Each row was made from one small tree. Brackets hold a mark, then the marks that hang from it, in alphabetical order. Every link used is in the known rows. Write each row's tree.
Known rows:
[fupu [tedevo seno]]: | -.04 | -.05 |  .24 |  .03 |  .05 |  .09 | -.18 |  .00 |  .10 |  .10 |  .01 |  .02 |  .37 | -.07 |  .02 | -.26 |  .07 |  .15 |  .26 |  .12 | -.07 | -.09 |
[seno [fupu [tedevo vigef]]]: |  .07 |  .00 |  .04 | -.11 |  .19 |  .06 | -.10 | -.18 |  .11 |  .11 | -.02 |  .09 |  .13 | -.05 |  .04 | -.14 | -.11 |  .34 | -.07 |  .12 |  .04 |  .04 |
[vatab sifal [tedevo seno]]: |  .29 | -.03 |  .22 |  .07 | -.02 |  .18 | -.16 |  .28 | -.01 |  .04 |  .30 | -.14 |  .08 |  .24 | -.47 | -.01 |  .07 | -.08 |  .54 | -.17 |  .04 |  .21 |
[sifal [vigef [fupu tedevo]]]: | -.07 |  .01 | -.12 |  .22 | -.06 | -.19 | -.22 | -.30 |  .12 |  .00 | -.03 | -.02 | -.19 |  .03 |  .15 | -.08 | -.47 | -.09 | -.04 |  .26 | -.04 |  .22 |
[tedevo [sifal fupu vigef]]: |  .00 | -.01 | -.45 | -.01 | -.06 |  .09 |  .06 | -.05 |  .04 | -.06 | -.28 | -.06 | -.31 | -.04 |  .29 |  .07 | -.09 |  .09 | -.18 | -.19 |  .03 | -.21 |
[seno fupu sifal]: |  .36 |  .14 |  .14 | -.15 | -.12 | -.04 |  .20 | -.22 | -.06 | -.07 |  .19 | -.10 |  .04 |  .08 | -.39 |  .12 |  .22 |  .00 | -.13 | -.05 | -.15 |  .13 |
[sifal fupu vigef]: | -.15 |  .17 | -.25 |  .07 | -.21 | -.18 | -.07 | -.15 |  .06 |  .07 | -.20 | -.03 | -.17 |  .12 |  .27 | -.13 | -.18 | -.04 | -.32 |  .00 | -.07 | -.09 |
[vatab fupu sifal vigef]: |  .53 | -.19 | -.25 |  .14 | -.15 | -.21 |  .36 |  .26 | -.01 | -.09 |  .20 |  .20 | -.33 |  .14 | -.04 |  .30 | -.01 | -.18 |  .06 | -.12 |  .40 | -.13 |
[vatab seno sifal [vigef [fupu tedevo]]]: |  .36 | -.43 | -.21 |  .07 | -.07 | -.53 |  .14 |  .22 | -.18 |  .12 |  .21 |  .70 | -.19 |  .05 | -.36 |  .44 |  .13 | -.32 |  .37 |  .21 | -.18 |  .01 |
[tedevo sifal]: |  .20 | -.08 | -.28 | -.04 |  .00 |  .31 |  .06 |  .04 | -.01 | -.12 | -.10 | -.05 | -.36 | -.17 |  .06 | -.07 |  .04 |  .17 | -.04 | -.06 | -.02 |  .00 |
[sifal fupu]: | -.04 |  .17 | -.07 | -.08 | -.05 | -.06 |  .10 |  .04 |  .00 |  .19 | -.02 |  .19 | -.20 |  .05 |  .06 | -.21 |  .16 | -.03 | -.23 |  .16 | -.23 | -.14 |
[seno [sifal [fupu tedevo] vigef]]: |  .14 | -.13 | -.14 |  .08 | -.20 | -.23 |  .12 | -.09 |  .10 |  .05 | -.01 | -.11 |  .21 |  .18 |  .12 |  .17 |  .17 | -.12 | -.11 |  .06 | -.13 | -.13 |
[seno fupu [vigef sifal]]: | -.21 |  .28 | -.02 | -.05 |  .01 | -.11 |  .16 | -.12 |  .05 |  .02 | -.13 | -.28 | -.12 | -.13 | -.25 | -.08 | -.07 |  .17 | -.31 | -.11 |  .05 |  .17 |
[fupu [tedevo sifal]]: |  .18 | -.33 | -.16 |  .05 |  .13 |  .22 |  .02 |  .07 |  .22 |  .05 | -.13 |  .04 | -.03 | -.13 |  .15 | -.07 | -.06 |  .27 |  .11 |  .17 |  .05 | -.12 |
[sifal vigef]: |  .00 |  .09 | -.20 |  .17 | -.31 | -.04 | -.25 | -.23 |  .02 | -.11 | -.14 | -.23 | -.21 |  .03 |  .18 | -.20 | -.35 |  .03 | -.21 | -.01 |  .03 |  .21 |
[sifal [fupu [tedevo seno]] vigef]: | -.25 |  .08 | -.03 |  .07 | -.07 | -.20 | -.16 | -.11 |  .15 |  .15 | -.23 | -.01 |  .34 |  .10 |  .29 | -.09 | -.12 |  .03 |  .00 | -.02 | -.03 | -.30 |
[vatab [fupu tedevo]]: |  .15 |  .00 |  .05 |  .06 |  .14 | -.02 |  .06 |  .03 |  .32 |  .04 |  .15 |  .44 | -.03 |  .03 |  .14 |  .00 | -.19 |  .04 | -.20 |  .32 |  .18 | -.08 |
[seno sifal vigef]: |  .03 | -.12 |  .15 |  .07 | -.37 | -.14 |  .26 |  .05 | -.15 | -.06 |  .02 | -.46 | -.17 |  .01 | -.12 |  .15 |  .25 | -.20 | -.14 | -.02 |  .01 |  .14 |
[vatab fupu [tedevo sifal] vigef]: |  .20 | -.29 |  .02 |  .06 |  .03 |  .15 |  .22 |  .34 |  .09 | -.16 | -.03 |  .18 | -.09 |  .24 |  .05 |  .34 | -.37 | -.24 | -.18 | -.06 |  .48 | -.16 |
[seno fupu vigef]: | -.14 |  .18 |  .27 | -.04 | -.16 | -.10 |  .11 | -.15 |  .01 |  .06 | -.19 | -.27 | -.26 | -.05 | -.18 | -.02 | -.22 |  .10 | -.24 | -.02 |  .20 |  .09 |

Which tree is each row?
| -.13 | -.04 | -.19 |  .13 | -.08 | -.22 | -.09 | -.11 |  .24 |  .19 | -.25 |  .04 |  .10 |  .13 |  .35 | -.09 | -.24 |  .07 | -.18 |  .15 |  .00 | -.22 | | [sifal [fupu tedevo] vigef]
| -.11 |  .12 |  .37 | -.02 | -.30 | -.04 |  .09 |  .02 | -.25 | -.12 |  .06 | -.41 |  .20 | -.07 | -.18 |  .05 |  .39 | -.18 |  .15 | -.24 | -.05 |  .01 | | [tedevo [seno sifal vigef]]
|  .21 | -.08 |  .00 | -.09 |  .20 |  .15 |  .06 | -.14 |  .24 |  .08 | -.13 |  .08 |  .02 | -.08 | -.09 |  .01 | -.16 |  .36 |  .00 |  .06 |  .09 | -.11 | | [seno [fupu [tedevo sifal]]]
| -.02 | -.17 | -.07 |  .08 |  .05 |  .17 | -.18 | -.07 |  .14 | -.06 | -.21 | -.14 |  .30 | -.13 |  .23 | -.03 | -.11 |  .23 |  .28 | -.14 |  .13 | -.20 | | [fupu [tedevo seno [sifal vigef]]]
| -.13 |  .05 |  .43 | -.10 |  .05 |  .30 | -.07 |  .12 |  .00 | -.05 | -.13 | -.28 |  .14 |  .07 | -.29 |  .12 | -.20 |  .02 |  .17 | -.29 |  .23 |  .00 | | [vatab [tedevo [seno fupu vigef] sifal]]
| -.01 | -.03 | -.43 | -.09 |  .25 |  .25 | -.01 | -.01 | -.26 | -.17 |  .08 |  .10 | -.55 | -.25 |  .25 |  .02 |  .12 |  .04 |  .03 | -.02 | -.12 |  .17 | | [tedevo sifal [vigef fupu]]
| -.17 |  .24 | -.48 | -.04 |  .28 |  .03 | -.10 | -.06 | -.23 | -.10 |  .26 |  .11 | -.29 | -.19 |  .09 | -.26 |  .23 | -.01 | -.13 |  .09 | -.37 |  .42 | | [tedevo [vigef fupu sifal]]
| -.26 | -.03 |  .15 |  .07 |  .06 | -.01 | -.07 |  .07 |  .10 |  .10 | -.09 | -.18 |  .38 | -.15 |  .03 | -.19 |  .11 |  .14 |  .19 |  .01 |  .00 | -.07 | | [fupu [tedevo [seno [vigef sifal]]]]
|  .00 |  .00 |  .43 |  .04 | -.06 |  .02 |  .02 |  .28 | -.03 | -.12 |  .10 |  .16 |  .30 |  .29 | -.07 |  .15 | -.26 | -.36 | -.03 | -.10 |  .36 | -.15 | | [vatab fupu [tedevo seno] vigef]
| -.07 | -.21 |  .17 |  .04 | -.21 | -.27 |  .40 |  .15 |  .03 |  .18 | -.07 | -.23 |  .08 |  .08 |  .01 |  .25 |  .33 | -.18 | -.10 |  .10 | -.02 | -.20 | | [seno [sifal [fupu tedevo]] vigef]
|  .03 |  .27 |  .16 | -.26 |  .02 |  .11 | -.07 | -.17 | -.38 | -.19 |  .23 | -.16 |  .37 | -.08 | -.10 |  .02 |  .52 |  .06 |  .15 | -.37 | -.16 |  .06 | | [tedevo [seno fupu sifal] vigef]
| -.06 |  .19 | -.11 | -.30 |  .23 |  .39 | -.10 | -.10 | -.29 | -.22 | -.06 | -.08 |  .10 | -.27 |  .09 |  .02 |  .29 |  .32 |  .21 | -.51 |  .04 | -.10 | | [tedevo [seno fupu] sifal vigef]
| -.20 |  .06 |  .03 |  .01 |  .14 | -.14 |  .14 | -.08 |  .24 |  .14 | -.18 | -.22 |  .14 | -.12 | -.16 | -.05 | -.13 |  .27 | -.17 |  .03 |  .13 |  .05 | | [seno [fupu tedevo] [vigef sifal]]
| -.07 | -.17 | -.35 |  .04 |  .25 |  .10 | -.15 |  .05 |  .10 |  .06 |  .04 |  .03 |  .19 | -.15 |  .26 | -.29 |  .15 |  .31 | -.02 |  .17 | -.13 |  .13 | | [fupu [tedevo [vigef sifal]]]
|  .03 | -.40 | -.05 | -.13 | -.08 | -.13 |  .08 |  .41 | -.16 |  .05 | -.18 |  .60 |  .07 |  .21 | -.18 |  .41 | -.02 | -.29 | -.09 |  .02 | -.08 | -.24 | | [vatab seno [tedevo [sifal fupu]] vigef]
| -.10 |  .12 |  .22 |  .04 |  .18 | -.06 | -.12 | -.12 |  .02 |  .09 |  .20 |  .21 |  .02 | -.08 | -.11 | -.15 | -.03 | -.13 |  .27 |  .31 | -.25 |  .08 | | [vigef [fupu [tedevo seno]]]
| -.10 |  .01 |  .11 |  .01 |  .14 |  .17 | -.25 |  .09 | -.11 |  .01 |  .23 |  .05 | -.21 |  .16 | -.06 | -.15 | -.18 | -.18 | -.01 |  .23 | -.12 |  .42 | | [vatab [tedevo [vigef fupu]]]
|  .07 | -.10 | -.10 |  .05 |  .25 |  .04 |  .04 | -.06 |  .11 |  .06 |  .09 |  .24 | -.30 | -.12 |  .00 |  .00 | -.12 | -.04 |  .15 |  .33 | -.16 |  .07 | | [vigef [fupu [tedevo sifal]]]
| -.27 |  .32 |  .06 | -.12 |  .14 |  .09 | -.25 | -.10 | -.40 | -.12 |  .25 |  .08 | -.05 | -.18 |  .09 | -.21 |  .28 | -.11 |  .22 | -.08 | -.27 |  .19 | | [tedevo seno [vigef fupu]]
| -.19 |  .19 |  .56 |  .03 |  .01 |  .08 | -.06 |  .22 |  .11 | -.05 |  .14 |  .11 |  .12 |  .21 | -.15 |  .13 | -.27 | -.27 | -.08 | -.03 |  .34 |  .04 | | [vatab fupu [tedevo [seno vigef]]]
| -.04 |  .24 |  .10 | -.06 | -.24 | -.10 | -.02 | -.11 | -.19 | -.10 |  .07 | -.18 |  .34 |  .07 | -.04 |  .05 |  .36 | -.19 |  .09 | -.28 | -.21 | -.12 | | [tedevo [seno [sifal fupu vigef]]]
